Each row was made from one path, in order. Every step used is in the known rows, and no mark comes twice. Write each row's path.
In the rows, zero is written as 128.
Known rows:
buli, libod, mariz, nerel, pogi: [114 102 142 179 144 107 174 141 131 137 132 135 118 125 120 144 140 146
 109 216 161 118 158  95 112  69 183 173 127 153  99 104 119 118 100 103
 124 134 154  79 130 103 151 168 141 131  87 138  88 185 148]
dasipa, buli, libod, mariz, nerel: [ 98 106 132 156 133  94 148 145 120 180 143 129 110 156 103 156 116 167
  99 212 135 124  96 107 135  89 175 152 119 184  77 120 118 102 136 115
 137 161 134 107 157 108 130 175 133 126  85 133  87 158 128]
rozuti, libod, gepaz: [107  91 139 136 144 118 142  98 150 139 137 116 135 142 129 149 139 188
 124 196 173  89 129  99 154  75 146 135 127 119 118 121 140  73  96  98
 104 143 116 128 188 132 108 179 131 108  73 173 104 128 107]
nerel, pogi, libod, mariz: [ 98 119 144 187 107  91 141 152 117 161 106 165 132 105 102 144 121 148
 123 183 196 120 137  95 171  84 165 195 163 114 130  99 144 119 103 128
 134 139 156  71  96 135 126 174 155 119  91 162 141 175 159]
pogi, nerel, mariz, libod, bosu, zimod: [135  95 130 229 132  73 202 145 102 157 108 151 140 115 141 131 121 197
 108 172 193 114 125 157 118  95 195 146 146 131  99 141 112  94 106  91
 126 138 146  72 123  91 158 169 143 124 140 147 125 206 105]
rozuti, libod: [126  93 158 127 144 100 161 125 133 135 129 110 142 134 137 161 127 176
 131 192 172 109 136 113 138  57 157 140 135 143 127 131 142  96 119 110
 102 137 123 136 172 125 123 156 132 126  92 158  85 138 126]
libod, mariz, ropaz: [101 116 147 199 119 113 129 122 111 116 161 116 118 137 100 154 156 163
  78 184 125 125 141 133 147  83 160 151 115 150 124 102 149  91 102 119
 146 166 187 110 141 143 122 152 127 137 107 141 122 148 157]
dasipa, buli, libod, mariz, nerel, pogi: [ 87 110 133 161 125  92 150 150 113 185 137 138 107 144  96 152 116 166
 105 216 146 117  97 104 139  89 172 162 128 174  78 118 115 108 133 118
 142 155 133  97 142 113 128 183 137 124  84 135  91 163 127]
mariz, dasipa, buli, libod, bosu: [112 115 127 128 144  91 172 128 112 177 112 116 129 168 119 142 127 156
 128 212 195 147 105 122 138  95 192 124 114 168  97 141 118  95 119 149
 147 182 133  87 144 123 148 157 160 120 136 104 141 140 143]
nerel, mariz, dasipa, buli, libod: [118 127 136 159 127  62 185 121  91 180  90 139 136 102 124 143 110 180
 105 206 216 123 121 110 106 119 192 152 131 132 102  95 116  75 113 123
 165 173 148  62 123 138 151 162 174 115 138 122 140 148 152]
buli, dasipa: [ 99 134 124 131 121  90 155  96 138 119 113  91 149 103 144 154 122 140
 118 190 166 134 162 115 124  75 189 143 148 143 135 109 131  91 104 145
 151 183 112  86 131 143 122 136 121  77 124 104 134 138 125]
mariz, dasipa: [134 115 118 128 139  96 160 113 119 124 115 129 137 151 129 131 130 145
 134 181 202 139 143 118 126  93 177 129 125 128 120 132 145  82  99 143
 149 161 143  90 133 129 153 142 150 107 144  98 177 129 142]
bosu, zimod: [ 99 119 122 149 119  76 126 139  95  97 153 124 122 145 139 108 104 158
 134 173 189  96 145 154 103 105 140 124 120 109  83  98 108 113 105 118
 146 116 136  94 153 119 106 137 111 114 120 135 128 170 104]
rozuti, libod, buli, dasipa, mariz, nerel: [127  87 162 166 127  85 182 119 141 157 125  99 132 152 115 178 160 200
 121 220 168 130 115 106 159  43 195 149 159 158  95 127 127  79 101 112
 114 158 122 103 163 118 136 162 152 104  72 156  85 148 118]
nerel, mariz: [111 136 141 173 123  71 163 128  98 142 102 134 139  91 142 142 101 177
 111 166 176 118 143 112 101 121 164 145 141 116 125  80 127  84  96 108
 164 153 149  89 115 149 134 155 148 107 126 142 135 145 137]
dasipa, buli, libod, bosu, zimod: [ 70 122 134 144 133  88 147 153 114 188 134  99 116 165 125 140 104 165
 125 205 150 123  89 141 133 102 163 117 116 179  77 125  92 118 134 128
 147 164 120 115 171 116 103 161 136 131  97 142  86 160 117]
pogi, nerel, mariz: [140 112 120 209 132  74 192 136 120 162 101 144 137 107 144 137 104 188
 109 155 179 115 137 132 116  86 186 144 162 123 118 119 134  83 115  93
 120 143 135  88 112 105 149 172 128 114 139 139 129 184  96]
nerel, pogi, libod: [ 88 127 147 159 112  81 137 152 116 162  97 154 145 109 112 129 111 145
 145 176 201 119 144  99 170  82 159 184 163 104 129 113 139 125 109 126
 136 136 139  79 102 136 130 167 152 114  97 159 149 173 141]
pogi, libod, bosu: [111 111 143 179 145  90 147 162 131 160 110 108 138 161 130 156 113 150
 137 162 159 162 122 138 176  81 180 142 127 158 131 123 130 120  97 126
 117 160 138 113 144 126 124 146 157 126 102 186 113 163 153]
nerel, mariz, dasipa: [130 128 134 169 129  72 184 119  96 144  92 140 140  94 135 138 119 174
 109 186 211 128 143 110 104 119 188 147 136 110 121  95 130  70  89 123
 168 167 158  62 109 150 153 157 168 107 150 121 166 143 156]
dasipa, mariz, libod, buli: [133 108 177 191  95  76 148 131 127 145 118 129 133 156  99 147 157 177
 119 175 142 145  94 126 173  79 171 155 116 159  84 110 131  87  99 100
 121 165 161 101 165 109 158 172 143 126  91 133 142 153 173]
buli, dasipa, mariz, libod, bosu, zimod: [122 114 155 174 104  75 174 119 126 122 119 100 137 104 122 148 158 167
 106 216 167 146 139 150 140  77 210 147 128 160 106 110 101  87  96 139
 142 186 132  59 144 120 136 164 134  99 129 114 137 172 167]
libod, gepaz: [ 79 121 104 144 130 123 102  87 147 126 142 124 130 150 129 126 125 161
 117 155 151  90 129  98 149 110 129 121 116 106 108  97 141  65  76 106
 135 156 127 112 166 145 100 171 114  79  85 149 158 117  98]
buli, dasipa, mariz, nerel: [144 114 140 159 117  73 175 119 136 109 127 109 133 104 122 148 154 164
 101 214 153 149 154 120 126  68 213 150 144 159 114  97 124  71  99 127
 145 178 118  60 125 128 142 173 118  86 124 111 145 167 148]
dasipa, mariz, nerel, pogi, libod: [158  99 164 195 114  66 162 172 118 128 131 156 115 129  93 128 155 178
 121 192 153 147 127 107 155  72 185 168 143 146 100  98 129  91 103  96
 127 130 140  69 104 117 155 206 132 128 112 158 157 199 166]
pogi, nerel: [138 104 112 183 138  91 172 136 139 147 124 132 138 142 145 136 106 166
 126 143 156 117 136 136 132  65 177 131 154 138 119 142 141  93 121 101
 103 141 123 111 131  98 142 164 108 113 127 127 129 176  84]
dasipa, mariz: [146 120 165 169 110  76 147 142 137 125 126 113 124 142 117 134 137 167
 119 164 133 138 121 121 145  82 162 133 121 157 113  83 134  77 106 108
 122 160 137 105 142 125 126 179 115 127 114 131 149 156 168]
pogi, nerel, mariz, dasipa, buli, libod, bosu: [138 104 120 213 144  71 223 141 115 193  93 134 135 125 138 143 114 191
 107 186 200 128 116 137 122  90 213 136 152 145 110 134 114  80 120 111
 123 162 133  66 114  97 157 182 151 125 149 131 126 191 109]
rozuti, libod, buli, dasipa, mariz: [117  96 166 160 117  87 173 109 144 163 116  89 139 144 117 180 149 190
 123 210 173 125 113 114 160  46 184 147 158 156 105 118 131  79 101 121
 110 169 120 108 172 123 123 161 155 106  70 153  85 136 121]

Which path is each row?
[136 116 145 166 111  74 178 124 131 117 117 121 133  89 116 143 157 165
 107 220 163 141 156 113 132  66 211 162 159 150 118  99 119  78  98 130
 153 172 119  50 105 132 140 180 124  86 125 115 153 174 148] | buli, dasipa, mariz, nerel, pogi
[ 90 106 149 172 109  95 130 115 113 155 117 141 148 176 114 158 134 164
 133 171 158 133 105 118 165  95 153 156 121 142  77 155 145 113  92 112
 138 156 162 121 173 108 171 126 159 113  80 132 122 135 125] | mariz, libod, buli
[133 115 146 175 111  66 176 130 133 127 117 122 136  94 111 151 154 165
 106 218 169 147 155 108 144  59 222 172 158 152 118  98 120  88 105 128
 142 174 116  44 109 130 147 181 134  93 117 132 151 183 154] | buli, dasipa, mariz, nerel, pogi, libod
[120 110 137 161 141 111 170 108 141 146 113 112 124 137 126 153 140 132
 106 208 184 128 152 104 109  75 192 157 108 157 108 102 126 109 105 123
 118 163 156  81 152 106 149 149 154 133 102 113 100 158 166] | buli, libod, mariz, dasipa
[130 106 122 183 123 118 160 125 119 138 143 141 108 148 102 160 141 160
  86 194 166 143 105 109 141 102 188 143 119 164 107 105 141  69  99 144
 153 177 171  88 132 129 127 170 149 116 117 114 145 134 159] | libod, mariz, dasipa, buli
[ 75 129 147 176 100  77 132 152 116 183  95 155 141 130 104 140 114 149
 149 172 202 118 126  94 182  80 157 182 175 109 116 114 142 121  99 130
 136 141 144  80 109 132 131 159 163 107  80 162 145 166 128] | nerel, pogi, libod, buli
[122 117 160 171 106  80 177 113 134 130 109  98 147 108 122 159 158 164
 106 211 154 157 137 136 148  74 214 151 131 168 115 112 114  82  97 136
 143 198 132  69 143 127 143 164 136  94 123 111 143 160 176] | buli, dasipa, mariz, libod, bosu
[141 107 126 188 127 123 164 117 123 117 135 139 115 142 112 154 149 147
  91 185 170 146 134 108 129  96 191 145 119 147 118 102 147  73  85 142
 145 175 175  85 127 128 136 157 148 114 124 107 152 135 170] | libod, mariz, dasipa
[136  85 152 171 139 117 167 123 138 131 142 120 128 130 119 175 142 182
 107 204 162 116 129 109 139  61 172 156 129 152 120 116 146  85 107 111
 104 150 150 125 166 123 117 169 143 132  84 159  79 137 147] | rozuti, libod, mariz
[129  96 128 174 144  79 155 170 100 126 133 178 128 129 104 128 132 165
 129 200 172 135 158  98 142  79 176 180 159 122 109 138 140 115  97 102
 145 101 140  75  89 119 162 175 139 113 111 165 146 196 118] | mariz, nerel, pogi, libod
[116 116 126 116 138  84 165 115 118 173 114 121 131 163 116 141 122 151
 124 208 203 134 110 114 135  94 185 133 120 155  91 133 126  93 129 143
 145 174 133  87 149 119 150 155 153 119 133 100 145 135 138] | mariz, dasipa, buli, libod
[ 99 119 156 198 109  68 163 117  91 168  94 149 148 115 123 158 119 191
 111 179 183 124 119 113 129 122 170 170 131 119  94 110 128  90  83  98
 163 160 171  82 135 129 165 140 175 113 102 147 128 147 143] | nerel, mariz, libod, buli
[ 87 111 152 166 105  92 142  95 118 156 110 129 150 153 115 165 144 164
 124 187 168 137 116 120 164  86 175 165 128 144  81 155 137 109  90 122
 145 179 152 101 169 110 171 122 158  96  84 119 126 134 128] | mariz, libod, buli, dasipa
[103 124 144 191 107  73 160 119 136 157 123  98 128 158 112 165 149 174
 117 189 144 146 117 110 161  74 196 139 161 161  87 105 129  74  85 128
 150 181 131  82 135 127 133 149 145  75  82 125 137 146 111] | libod, buli, dasipa, mariz, nerel
[128 109 142 174 112  73 167 116 142 126 118 129 132  98 104 144 163 170
  99 220 170 138 153 101 154  63 215 170 154 141 114  91 120  71  91 125
 140 174 116  37 114 129 138 191 130  83 108 139 159 177 150] | buli, dasipa, mariz, nerel, pogi, libod, gepaz
[ 74 137 129 165 108  87 144 104 137 164 113  91 138 157 128 167 123 159
 129 172 158 138 121 110 154  75 178 134 166 149  99 107 135  84  87 142
 152 187 130  99 149 136 120 124 147  68  84 115 127 121  98] | libod, buli, dasipa
[155  98 163 204 125  70 175 183 118 131 132 148 115 137  95 129 162 184
 122 197 145 154 123 120 161  76 190 157 139 157 107 108 119  90  93 101
 131 137 147  71 102 119 147 206 137 131 118 166 158 204 170] | dasipa, mariz, nerel, pogi, libod, bosu
[111 127 137 177 132  69 198 130  93 184  90 132 133 113 125 145 115 186
 105 212 205 137 117 119 111 125 195 139 130 142 110 104 109  78 102 130
 168 177 153  62 119 142 144 168 181 118 145 129 144 150 156] | nerel, mariz, dasipa, buli, libod, bosu
[122 103 127 165 142  90 162 165  96 116 142 173 127 126 114 120 130 168
 132 198 161 120 153 102 123  86 165 162 156 120 108 143 139 106  92 104
 159 106 139  83  84 128 154 177 125 109 121 148 153 185 104] | mariz, nerel, pogi
[ 88 117 135 147 126  99 140 139 125 185 137 112 114 149 107 161 104 161
 106 197 137 122  90 109 138  93 169 145 117 185  85 110 116 104 140 122
 139 173 135 114 168 114 117 168 132 127  81 128  83 146 131] | dasipa, buli, libod, mariz
[143  87 136 199 145  97 146 150 128 131 138 148 117 143  98 164 127 152
  97 176 156 155 139 113 160  73 191 181 132 156 107 100 148 107  99 112
 116 143 157  87 132 110 148 158 154 128  79 179 113 177 155] | pogi, libod, mariz, nerel
[126 126 148 151 103  76 166 108 147 122 116  93 139  96 127 153 144 154
 105 195 154 143 148 119 131  67 204 147 145 157 123  85 121  69 109 139
 138 193 115  70 134 136 124 165 120  86 121 104 145 149 157] | buli, dasipa, mariz
[103  96 154 154 132  98 159 119 136 165 122 105 138 166 128 169 131 185
 136 190 169 112 107 108 159  56 156 138 148 147 103 131 141  93 106 114
 106 145 128 138 177 123 124 145 154 114  66 165  79 127 103] | rozuti, libod, buli
[149  94 123 207 140 118 161 147 119  99 164 152 104 139 109 154 144 164
  85 185 123 140 142 107 121  89 179 152 127 157 104 105 147  82  77 111
 148 141 174  98 116 119 134 169 129 117 103 138 125 160 143] | libod, mariz, nerel
[124  93 135 189 148  86 167 180 103 132 132 168 125 139 108 130 133 170
 134 204 165 145 147 111 148  85 179 166 157 130 112 145 130 118  83 110
 148 113 142  76  82 124 153 179 143 118 113 175 146 196 121] | mariz, nerel, pogi, libod, bosu
[129 100 136 189 129  99 135 139 136 143 123 135 124 140 108 167 122 144
 104 163 162 151 137 112 166  76 184 178 128 151 119  90 151 107  99 121
 113 157 158  97 144 118 131 150 154 128  80 170 112 158 165] | pogi, libod, mariz
[128 106 132 222 118  66 199 117 118 176  92 146 148 108 134 151 123 196
 103 173 192 119 127 130 126  78 208 162 166 131 103 138 129  82 108  96
 124 163 140  68 122  95 169 160 149 103 122 131 125 184  96] | pogi, nerel, mariz, libod, buli, dasipa
[126 119 155 156  98  75 167 104 137 122 110 109 147 100 119 157 153 158
 102 208 164 142 144 124 142  69 210 163 132 157 114 108 121  85 107 132
 140 191 129  66 147 128 149 159 130  95 119 108 141 153 169] | buli, dasipa, mariz, libod
[ 93 131 143 186  92  76 152 107 143 165 112  87 132 159 118 165 137 165
 117 179 148 142 111 110 159  75 186 136 158 158  96  94 128  73  88 137
 146 190 134  90 144 133 118 144 145  79  79 121 134 133 117] | libod, buli, dasipa, mariz
[109 114 148 184 111  68 135 125 146 181  99 103 134 153 105 170 126 153
 123 167 171 155 116 112 190  63 200 169 152 153  99  94 138 102 107 127
 114 181 129  83 154 119 133 139 167 103  61 163 118 153 138] | pogi, libod, buli, dasipa, mariz
[ 81 133 154 183  93  71 143 103 137 168 117  82 131 159 107 162 153 175
 114 189 145 139 114 122 167  69 185 136 156 154  97  98 129  75  94 132
 149 193 139  87 151 136 127 138 148  88  82 124 137 136 122] | libod, buli, dasipa, mariz, ropaz
[ 86 120 144 157 148  95 166 143 123 146 121  83 128 156 151 129 119 144
 137 204 168 120 147 150 109  85 165 117 109 156 103 114  90 137 100 117
 124 141 132  95 160 109 122 142 141 134 111 146  83 178 132] | buli, libod, bosu, zimod
[106 115 118 120 137  94 155 105 122 174 117 123 125 164 111 137 131 158
 123 209 204 125 108 107 143  97 175 131 114 144  89 130 122  80 121 140
 144 177 129  80 156 123 144 163 150 110 115 106 152 133 128] | mariz, dasipa, buli, libod, gepaz
